Each row comes from the steps of one walk. Every step used is in the known rows, and no mark comes twice. Write the walk behind each row, first mark first.
Known rows
gunak-gokufar-damu-tudav: [-10,4,-1,-3,-11,-1,9,-14,0,-6,13,-4,10,2,-11,-1,4,-3,-10,18,10,-14,11,-14,1,17,-12,5,13,6,10,-8,17,-3,-6,-19,13,11,-1,18,-10,3,4,-15,-8,0,5,17,33,-19,-4,0,-1,7,-4,-1,-6,-2,10,-13]
gokufar-tudav: [-1,-2,1,2,16,-2,3,-12,2,-4,6,-6,2,-3,-9,5,7,-1,-12,16,3,-1,2,-15,3,-3,-5,1,4,5,9,1,10,1,-2,-22,8,2,-5,4,2,1,2,-10,3,2,-4,-5,10,-13,-11,-5,-6,-2,-10,-6,-4,6,-1,-14]
gunak-gokufar-damu-biti: [3,-2,-3,-6,-42,2,12,3,-3,-4,7,6,14,2,-15,-1,-9,-6,-4,11,0,-6,15,-7,3,11,-14,-4,9,2,21,-12,9,-7,10,-19,17,20,-6,12,-13,9,-5,-17,-1,1,5,7,29,-15,0,1,-3,5,-5,2,-13,6,16,-13]
tudav-damu-biti: [14,-10,-10,-8,-24,-2,8,-1,-8,-2,3,6,12,-2,-20,4,12,-4,7,9,-2,-4,13,-13,0,-1,-16,4,5,6,30,-9,10,-17,-2,-20,5,15,-15,3,-19,6,-2,-16,11,10,-2,1,20,-7,-7,0,-4,3,-6,12,-7,6,0,-8]
damu-gokufar: [7,-3,-4,-7,-10,-2,6,-6,-2,7,6,-2,11,3,-10,-6,5,-4,-9,12,5,-5,6,-7,5,4,-14,7,1,4,4,-9,12,1,-3,-8,15,2,-5,12,-8,0,11,-6,11,3,-5,1,8,-10,11,11,4,-1,-8,-5,-3,3,-6,-7]
biti-damu-tudav: [-11,-5,-2,-3,19,-1,2,-22,4,-8,14,1,7,1,-4,10,21,-2,-10,17,16,-10,2,-5,-3,2,-11,11,16,9,5,3,19,-2,-14,-18,9,3,3,7,-2,0,10,-4,-6,5,-4,16,26,-7,-12,18,-4,5,-12,-2,-2,-2,3,-9]
gunak-gokufar: [6,-2,6,3,-17,3,3,-7,0,2,10,-8,14,2,-7,-9,6,-12,-11,7,3,-8,5,0,0,11,-10,0,-1,6,4,-14,15,-3,2,-8,9,5,-16,10,-8,4,2,-15,-8,3,1,8,14,-13,5,-4,-1,3,3,-4,-8,9,-4,-12]
biti-damu-tudav-gokufar-mefi: [-11,-15,2,-5,18,-2,7,-48,-2,-6,8,6,5,5,4,15,17,-7,-16,19,9,-3,1,-18,10,2,-18,25,25,10,15,-5,15,5,-17,-17,1,-3,-2,13,-1,8,14,2,3,5,-3,13,25,-4,-16,19,-6,0,8,-8,-5,-1,-3,-7]
biti-damu-gokufar-mefi: [-6,-12,2,-4,-12,0,10,-29,-3,-1,7,8,9,8,-8,11,-1,-5,-16,20,3,0,12,-15,10,1,-12,22,14,8,9,-13,16,8,2,-12,2,7,0,13,2,12,21,4,13,3,-5,9,17,-2,9,26,-6,-1,0,-7,-4,0,0,-2]
mefi-damu-zufe: [2,-1,3,-3,15,-3,7,5,7,1,5,-17,5,-3,-3,3,41,5,-6,15,4,-6,3,-11,-1,-2,-12,8,9,2,-8,12,17,-5,-9,-21,10,22,-3,18,-16,9,0,0,17,3,1,-3,16,-10,-7,10,-1,-1,-6,8,-9,1,-24,-1]
gunak-gokufar-mefi-damu-zufe: [5,4,18,5,-9,2,9,-16,3,6,2,-12,8,0,-1,8,28,1,-14,14,-4,-3,9,-15,6,4,-15,16,13,4,4,-1,17,3,4,-19,-1,27,-5,28,-11,15,7,4,17,-4,5,1,23,-14,2,11,-9,-3,9,0,-13,0,-22,-1]
tudav-gokufar: [5,-12,-5,-8,7,-2,5,-10,-3,6,2,-7,9,7,4,-9,10,-9,-8,9,10,-1,-6,-8,8,0,-15,3,3,4,7,-9,9,-4,-14,-11,8,-6,-15,7,-11,3,2,-11,-2,11,-2,-1,0,-10,-7,-1,4,-2,11,-3,-9,10,-9,-13]
tudav-gokufar-mefi-damu-biti: [6,-19,-2,-7,-14,-3,13,-22,-6,3,-3,-2,7,-1,-3,13,17,-3,-1,9,-6,0,9,-26,11,-3,-21,13,14,2,23,3,7,-4,-1,-24,1,14,-6,12,-21,14,2,7,31,9,-3,-7,19,-9,-17,3,-8,-3,11,-5,-7,6,-10,-2]
biti-damu: [-6,-12,-6,-4,5,0,1,-11,4,-6,11,0,9,4,-4,2,13,-3,-5,14,9,-6,2,-2,-1,-3,-6,6,7,9,-4,-10,19,-3,-7,-13,7,11,-6,2,-2,2,5,-2,-11,6,-2,10,18,-3,-5,14,-3,2,-3,-1,-9,4,-2,-7]
girav-zufe-gunak-gokufar-damu: [8,1,-1,-4,-20,0,15,0,-2,-1,18,13,7,23,-1,-5,29,-7,-7,15,16,-4,26,-22,2,4,-10,-1,0,8,14,-29,5,-6,13,-24,1,22,-27,21,-3,10,2,-16,-10,-3,6,5,18,-6,1,-18,-1,0,8,11,-1,12,-1,-6]
girav-zufe-gunak-gokufar-mefi-tudav: [17,-10,11,9,-25,4,14,-20,2,1,15,15,4,7,-1,9,28,2,-19,15,4,-1,20,-22,5,-3,-7,14,-3,8,16,-33,0,2,12,-22,-24,8,-34,19,-1,9,0,5,14,-13,-2,-1,25,0,-7,-2,-12,-5,12,-1,4,12,-15,3]
damu-tudav-gokufar: [-1,-11,-5,-10,11,-3,3,-26,0,0,8,-3,7,0,1,0,20,-7,-9,13,13,-9,-3,-12,4,4,-20,10,10,7,13,-3,11,-3,-23,-17,8,-11,-6,10,-10,-3,7,-12,-4,8,-1,4,16,-12,-14,0,0,1,0,-4,-2,3,-6,-14]
zufe-gunak-gokufar-tudav: [13,5,10,0,5,3,3,-21,-1,-10,13,3,2,7,-11,5,23,-4,-13,6,2,-9,3,-17,0,7,-9,6,6,9,27,-21,6,-1,13,-18,5,9,-29,12,-2,-2,6,-22,5,-9,0,-2,19,-10,-5,-17,-9,-2,-4,0,-2,1,-5,-17]
girav-zufe-gunak-gokufar: [14,2,7,-1,-24,3,9,-7,0,0,17,8,7,16,0,-4,33,-6,-10,11,10,-6,15,-14,-3,4,-14,1,-5,10,13,-32,6,-5,14,-16,-3,9,-33,17,-2,7,5,-17,-8,-2,3,1,9,-3,1,-16,-4,-1,6,4,2,15,-13,-7]
girav-zufe-gunak-gokufar-mefi: [12,-6,9,5,-23,4,12,-19,-2,4,16,9,5,15,-3,2,23,-4,-16,18,5,0,21,-20,5,1,-14,12,2,11,20,-29,4,2,19,-24,-10,10,-27,23,5,13,7,-9,-1,-6,2,1,5,-4,1,-10,-8,-4,8,2,-3,14,-15,1]
biti-damu-zufe-gunak-gokufar: [13,3,12,2,8,5,3,-13,8,-13,13,19,6,16,-11,2,40,-4,-12,14,9,-12,0,-3,-2,6,-15,13,15,11,13,-20,19,1,5,-12,4,23,-16,23,-5,7,9,-13,-6,-9,6,10,31,2,0,14,-7,3,4,11,-8,-3,-12,-10]
gokufar-tudav-damu: [6,-6,-3,0,0,-4,7,-15,-4,-4,5,-8,5,2,-18,7,22,1,-3,9,1,-2,4,-21,3,-3,-9,12,11,8,20,-9,12,-6,-6,-27,-2,13,-21,1,-7,3,4,-20,10,7,-5,-3,24,-11,-9,-6,-6,-2,-1,4,-5,1,-1,-11]
zufe-girav: [3,0,-2,6,3,2,3,-7,3,1,8,-21,2,0,-5,-5,3,-7,-7,13,4,3,-2,-3,1,-5,-12,-11,-10,4,1,3,7,-7,1,-9,11,7,-8,2,2,-3,-3,-12,1,1,2,-4,-7,-12,-3,-2,1,2,0,1,-11,5,-12,-13]
pitu-girav-zufe-gunak-gokufar: [11,5,4,-4,-17,5,8,-15,-2,-5,21,5,6,6,-1,-4,32,1,-16,9,13,3,8,-8,0,0,-15,-2,-11,13,18,-27,10,-4,15,-11,-1,7,-34,27,4,4,5,-16,-5,1,-2,1,6,0,-5,-18,-3,5,18,7,8,12,-17,-11]
zufe-gunak-gokufar: [17,-1,4,-2,-11,4,6,-10,-1,-9,13,3,9,11,-10,-8,24,-4,-5,7,4,-9,4,-3,0,9,-12,3,0,10,16,-19,9,-5,11,-5,3,8,-30,16,-9,1,0,-17,-2,-5,0,1,15,-8,2,-14,-1,2,-1,4,-5,3,-10,-11]
tudav-gokufar-mefi-damu-zufe-girav: [1,-3,11,6,15,-2,14,-29,6,7,-7,-21,-3,4,3,10,26,-1,-11,14,-2,5,-1,-24,12,-6,-22,9,12,2,7,9,7,3,-12,-15,-2,22,-9,23,-11,12,4,4,27,1,7,-9,6,-13,-9,12,-8,-4,23,-3,-15,-1,-35,-9]
pitu-gunak-gokufar: [22,-5,-3,-5,-22,4,9,-13,-1,3,11,3,9,1,-9,-7,-2,-2,-11,1,8,-7,8,-8,3,11,-6,2,-5,7,-5,-27,22,-3,0,-10,5,15,-23,13,-13,-1,4,-12,-10,1,-2,4,13,-9,2,-10,-2,3,-6,-8,-10,5,-4,-9]
savez-zufe-gunak-gokufar: [16,3,-1,-5,-14,3,-1,-25,-2,0,14,2,-4,11,-13,-4,27,-11,-5,4,7,-4,7,-4,-2,8,-14,-2,-4,9,13,-35,3,-9,15,-13,-1,16,-21,15,-11,-6,-1,-9,-21,-15,0,8,10,-10,8,-18,-2,4,10,13,-5,2,0,-5]
gokufar-damu-zufe: [2,-1,-1,-5,-1,-2,9,6,4,-2,2,-4,2,5,-7,-4,9,1,-13,26,9,-2,6,-14,6,3,-10,2,11,3,-1,8,11,-4,-9,-28,18,13,4,22,-4,13,0,-9,2,0,5,7,10,-12,-1,12,4,2,-9,11,-16,2,-5,-9]
pitu-gunak-gokufar-tudav-damu-zufe: [22,9,7,0,-6,0,9,-25,2,0,3,7,5,3,-23,8,19,8,-13,6,5,-4,6,-19,5,5,-12,15,21,5,15,-28,25,0,-10,-25,-5,29,-26,24,-15,2,11,-21,4,-3,4,-2,37,-7,-5,-1,-12,1,-7,5,-11,-6,-16,-11]

Write each row's walk
[1,-17,-12,-13,-20,-4,13,-2,-6,1,0,9,9,7,-4,-2,1,-8,0,14,6,-3,11,-17,9,4,-17,-3,11,-1,20,-7,4,-10,-7,-20,15,6,-4,9,-18,9,-3,-12,8,10,2,5,18,-11,-13,5,0,2,1,5,-10,8,7,-12] : tudav-gokufar-damu-biti
[2,-4,2,-2,-5,-1,9,-11,-1,5,5,-17,3,-5,1,9,18,2,-5,16,-2,1,12,-20,5,-3,-9,8,7,4,1,7,10,-3,4,-24,1,13,-4,11,-6,12,0,10,22,3,-5,-1,14,-10,-7,2,-3,-4,-1,-3,-9,3,-14,-1] : gokufar-mefi-damu
[26,-8,6,0,3,0,9,-18,1,-7,1,13,-2,2,-16,8,42,9,-5,20,-2,1,7,-22,6,-9,-12,21,15,9,28,-13,5,-6,-2,-34,-22,10,-25,21,-11,9,-3,3,33,-11,-3,0,34,2,-9,17,-9,-4,2,18,-3,-7,-28,-3] : gokufar-mefi-tudav-damu-zufe-gunak
[-3,2,-7,2,-11,1,-1,-25,1,6,5,-24,-6,3,-13,-3,6,-10,-6,9,5,9,-5,-2,0,-3,-13,-17,-10,3,-6,-10,-1,-10,-1,-8,4,17,-8,5,-3,-9,-7,-7,-20,-8,2,0,-11,-19,0,-4,-1,6,12,11,-12,2,-5,-7] : savez-zufe-girav
[10,6,-2,-9,-18,2,9,-3,-1,-8,12,4,6,16,-10,-6,18,-3,-7,12,8,-9,8,-15,2,13,-9,-1,3,7,18,-19,7,-8,13,-19,10,16,-25,16,-9,9,1,-16,-6,-6,2,6,23,-12,1,-11,2,2,7,9,-7,2,1,-11] : zufe-gunak-gokufar-damu
[8,-6,7,-1,-26,2,12,-21,-4,2,5,-2,13,-6,-12,12,7,-7,-5,7,-13,-5,18,-15,5,5,-17,12,10,1,20,-3,12,-2,17,-21,1,25,-3,18,-16,16,1,5,22,4,0,2,27,-13,-6,0,-12,1,1,-5,-8,4,-6,0] : gunak-gokufar-mefi-damu-biti
[11,0,9,3,-22,0,16,-19,1,4,15,2,6,13,3,12,45,1,-7,13,3,-4,28,-28,2,-1,-12,13,8,8,16,-25,4,-1,21,-25,-11,26,-28,23,-4,13,5,2,14,-2,0,-4,19,-4,-4,-15,-9,-6,13,2,1,8,-21,6] : girav-zufe-gunak-gokufar-mefi-damu
[8,14,17,17,-6,3,5,-24,3,-6,3,-13,4,4,-26,7,26,-3,-15,8,-5,-3,1,-18,1,3,-17,6,13,6,20,-9,13,1,-7,-14,-6,27,-21,18,-1,5,4,-27,5,-3,12,-5,24,-18,-7,5,-13,3,11,5,-14,-7,-18,-18] : gunak-gokufar-tudav-damu-zufe-girav
[16,-1,-4,-7,-34,2,11,3,-6,-13,9,15,8,8,-18,-1,11,-7,0,11,1,-9,17,-14,3,8,-15,-1,6,4,33,-16,5,-12,18,-20,12,20,-20,18,-14,8,-3,-19,8,-6,3,4,25,-10,0,-6,-3,7,-6,6,-8,2,7,-10] : zufe-gunak-gokufar-damu-biti
[0,-13,2,-2,2,-5,12,-1,3,2,-6,3,5,5,3,-1,20,4,-15,20,13,-7,-3,-16,12,-2,-10,9,17,1,2,-6,8,-3,-28,-25,6,8,-5,20,-16,6,-4,0,14,-4,3,4,33,-8,-15,25,1,-3,11,2,-8,1,-12,-10] : mefi-tudav-gokufar-damu-zufe
[-1,9,1,-4,-18,-1,15,-14,1,-8,21,13,5,16,0,4,38,0,-10,21,19,-12,25,-23,-3,9,-15,7,10,9,20,-27,7,-5,5,-26,4,15,-20,25,0,3,5,-20,-7,-2,6,11,28,-9,-5,-11,-2,2,-2,9,1,1,1,-7] : girav-zufe-gunak-gokufar-damu-tudav
[18,-6,1,-5,-33,1,17,-27,-3,6,5,4,8,-10,-15,13,1,6,-12,3,-8,-1,22,-24,10,5,-12,12,6,1,12,-16,20,-4,17,-21,-4,32,-11,20,-22,9,4,7,22,-1,-3,1,35,-10,-8,-2,-13,4,-8,-9,-11,4,-3,2] : pitu-gunak-gokufar-mefi-damu-biti
[-3,9,-5,-9,-8,0,5,-29,-2,-9,18,9,-3,11,-16,3,29,-4,-6,13,15,-7,11,-14,-2,16,-16,-3,10,8,17,-30,1,-10,6,-21,5,22,-11,22,-11,-6,0,-11,-20,-16,2,17,31,-17,-1,-12,0,8,8,18,-5,-9,12,-5] : savez-zufe-gunak-gokufar-damu-tudav
[2,-19,2,-7,1,0,6,-22,-5,8,-1,-5,5,6,2,0,-2,-5,-14,16,1,5,1,-19,13,-1,-18,11,6,7,11,-3,7,2,-8,-17,0,-5,-14,12,-2,11,4,1,7,7,-3,-1,-6,-10,-7,3,0,-5,11,-6,-9,13,-13,-9] : tudav-gokufar-mefi
[1,3,0,-4,-28,2,9,3,-2,0,10,-6,11,8,-8,-8,-2,-5,-11,13,7,-7,10,-10,4,13,-7,-3,3,4,6,-15,15,-4,5,-15,14,12,-14,12,-6,9,-1,-11,-9,1,4,11,24,-16,4,-2,1,2,5,1,-11,5,8,-12] : gunak-gokufar-damu
[14,-7,8,8,-39,3,11,-19,-7,4,4,-4,15,0,-19,5,9,-2,-9,7,-6,-4,10,-15,5,1,-11,21,10,9,22,-25,12,-3,-1,-19,-23,9,-25,11,-14,7,-3,5,17,-7,-1,6,46,-8,-6,10,-10,-3,16,-3,-4,2,-13,-3] : gunak-gokufar-mefi-tudav-damu
[6,-16,-4,0,1,-2,6,-12,-1,2,1,-1,9,-2,4,-3,16,-6,-13,8,11,-9,-4,-9,6,-4,-8,10,1,4,2,-15,4,-5,-23,-12,-5,-9,-19,5,-17,-3,-4,3,10,3,-5,-1,24,-6,-14,9,1,-4,14,-6,-1,6,-17,-10] : mefi-tudav-gokufar
[-14,-2,-9,-9,5,-3,8,-14,0,-6,12,-5,5,0,-8,3,9,4,-4,22,16,-6,10,-16,2,8,-11,1,10,5,10,5,11,-8,-12,-27,16,6,2,14,-5,2,-1,-7,2,3,-2,10,20,-15,-10,2,2,3,-14,4,-5,-4,6,-10] : gokufar-damu-tudav
[-6,-3,-3,-8,17,-7,6,-25,0,1,5,-12,9,-1,5,8,38,-2,-2,7,14,-13,3,-20,2,4,-17,12,15,5,10,2,11,-5,-24,-16,6,4,-4,14,-25,1,7,-1,10,11,-3,-3,29,-13,-16,1,-1,-1,7,-2,-1,-3,-13,-8] : mefi-damu-tudav-gokufar
[11,-7,6,-6,19,0,8,-13,5,-7,2,-5,-5,3,-1,9,45,11,-7,19,-3,2,7,-23,3,-5,-16,16,12,6,11,5,8,-3,11,-33,-4,21,-9,26,-9,14,1,3,33,-8,-1,-6,12,-6,-6,5,-5,-3,-6,9,-9,-3,-28,1] : gokufar-mefi-damu-zufe-gunak
[0,-14,1,-2,-17,-1,11,-34,1,0,3,12,9,0,-5,14,7,2,-20,16,1,-8,13,-16,9,-1,-7,25,13,5,3,-13,13,8,-6,-14,-8,7,-3,12,-3,8,14,21,26,-6,-9,7,43,-1,-1,39,-9,-3,5,-8,3,-4,-5,2] : biti-damu-gokufar-mefi-tudav
[2,-11,-3,-3,-20,-1,10,-15,-2,2,3,-2,6,-9,-9,16,10,-1,0,14,-10,-1,13,-22,6,-3,-15,7,6,3,17,9,8,-7,13,-27,2,23,1,12,-14,12,-1,7,32,3,-5,-3,16,-11,-13,5,-9,-1,-8,-3,-8,5,-10,1] : gokufar-mefi-damu-biti
[8,-17,1,2,-10,1,7,-17,2,4,3,-2,5,-11,-2,7,1,1,-15,17,-2,2,4,-13,8,-6,-2,12,-1,4,2,-5,7,-1,-2,-25,-10,-3,-6,8,-4,5,-6,14,21,-8,-8,2,20,-8,-13,16,-5,-3,-2,-8,-6,4,-15,-2] : gokufar-mefi-tudav
[10,-2,-3,-11,9,-1,8,7,4,-10,8,8,-3,13,-5,0,29,5,-6,24,11,-3,4,-16,3,3,-12,1,10,7,11,-2,5,-7,3,-29,16,16,-11,25,-8,10,-4,-14,8,-8,3,3,15,-6,-1,6,5,1,-10,19,-12,-4,-11,-9] : gokufar-damu-zufe-gunak
[7,4,9,5,-6,1,9,-19,2,-4,18,12,1,13,-4,7,36,-3,-17,12,9,-4,17,-23,-2,2,-10,10,8,8,20,-31,3,1,12,-24,-4,15,-34,16,4,5,9,-22,-3,-5,1,-7,14,-4,-10,-17,-12,-3,6,2,3,10,-7,-8] : girav-zufe-gunak-gokufar-tudav
[-3,4,-1,-7,0,-7,8,-22,-2,2,5,-13,8,-4,-6,14,28,4,-11,7,1,-12,14,-25,3,2,-11,18,13,1,1,2,11,3,-2,-16,8,17,-5,12,-13,3,16,-2,32,3,-8,-11,29,-14,-3,4,-6,-5,-2,-5,1,-5,-9,-6] : mefi-damu-gokufar-tudav
[0,6,7,0,-15,1,10,4,5,2,5,-1,9,7,-9,-6,12,-2,-14,18,7,-5,6,-8,4,12,-13,1,13,2,1,-4,17,-3,-2,-20,14,21,-7,25,-6,14,2,-15,-4,-2,7,10,25,-16,4,11,1,3,-1,7,-14,1,-7,-11] : gunak-gokufar-damu-zufe
[-5,-10,-10,-13,-5,-4,10,-5,-5,2,0,-6,9,13,5,-9,3,-3,-7,15,13,-4,2,-18,10,5,-14,3,8,3,7,-5,9,-6,-13,-18,17,3,-13,9,-12,8,1,-9,-4,10,0,6,13,-12,-10,0,5,-1,15,1,-10,7,3,-11] : tudav-gokufar-damu
[-8,-5,1,-4,14,-3,9,-28,3,0,10,-16,4,-11,-2,16,27,6,-11,19,1,-4,10,-25,3,3,-14,15,14,6,8,14,13,0,-4,-28,0,11,0,13,-9,8,3,7,23,1,-5,4,25,-14,-12,4,-5,-1,-12,-3,-3,-5,-14,0] : gokufar-mefi-damu-tudav
[17,5,17,4,17,3,2,-16,6,-11,10,11,0,5,-17,7,30,1,-19,12,3,-7,1,-17,-1,6,-13,11,12,8,20,-16,8,3,9,-21,3,16,-19,24,-3,6,5,-22,6,-13,4,-4,17,-11,-6,-6,-11,0,-6,2,-7,-3,-14,-15] : damu-zufe-gunak-gokufar-tudav
[20,-6,8,4,-18,6,7,-23,0,-5,7,10,2,1,-8,7,17,-3,-14,11,-2,-5,5,-13,6,2,-7,16,1,9,21,-23,2,0,12,-18,-17,3,-27,16,-8,4,-1,5,18,-14,-5,2,30,-5,-6,1,-8,-2,5,-5,-1,2,-12,-4] : zufe-gunak-gokufar-mefi-tudav
[14,8,0,-1,-7,0,1,-36,-7,-6,10,3,-3,14,-27,10,39,-5,-2,-3,3,0,6,-17,-1,8,-15,8,11,12,33,-46,0,-7,13,-21,-14,30,-33,10,-13,-7,0,-22,-17,-14,-1,1,32,-11,-3,-22,-11,0,17,20,-4,-3,3,-8] : savez-zufe-gunak-gokufar-tudav-damu
[-2,2,-1,-5,0,-3,5,-22,-4,-1,3,-3,8,-2,-12,6,5,-2,-15,13,3,-8,6,-19,6,6,-11,12,10,4,9,-5,9,7,-1,-14,12,5,-3,11,-1,1,12,-10,16,-1,-8,-8,13,-16,3,5,-5,-2,-8,-8,-1,0,-2,-12] : damu-gokufar-tudav
[4,4,-7,-12,-11,1,14,-23,1,-2,13,6,7,1,-14,1,0,5,-14,12,18,-11,14,-13,5,17,-7,2,9,4,2,-20,24,-1,-7,-23,10,21,-8,22,-17,1,5,-16,-8,1,0,14,37,-17,-2,-4,-2,8,-12,-7,-9,-5,10,-8] : pitu-gunak-gokufar-damu-tudav
[26,2,15,1,-11,4,9,-18,-3,-6,6,7,2,14,-21,4,34,0,-6,15,-4,-1,6,-17,5,5,-21,19,16,12,34,-23,12,0,9,-27,-12,19,-30,27,-10,14,5,-15,10,-6,5,4,24,-5,5,1,-7,-1,3,15,-10,-2,-20,-8] : tudav-damu-zufe-gunak-gokufar-mefi
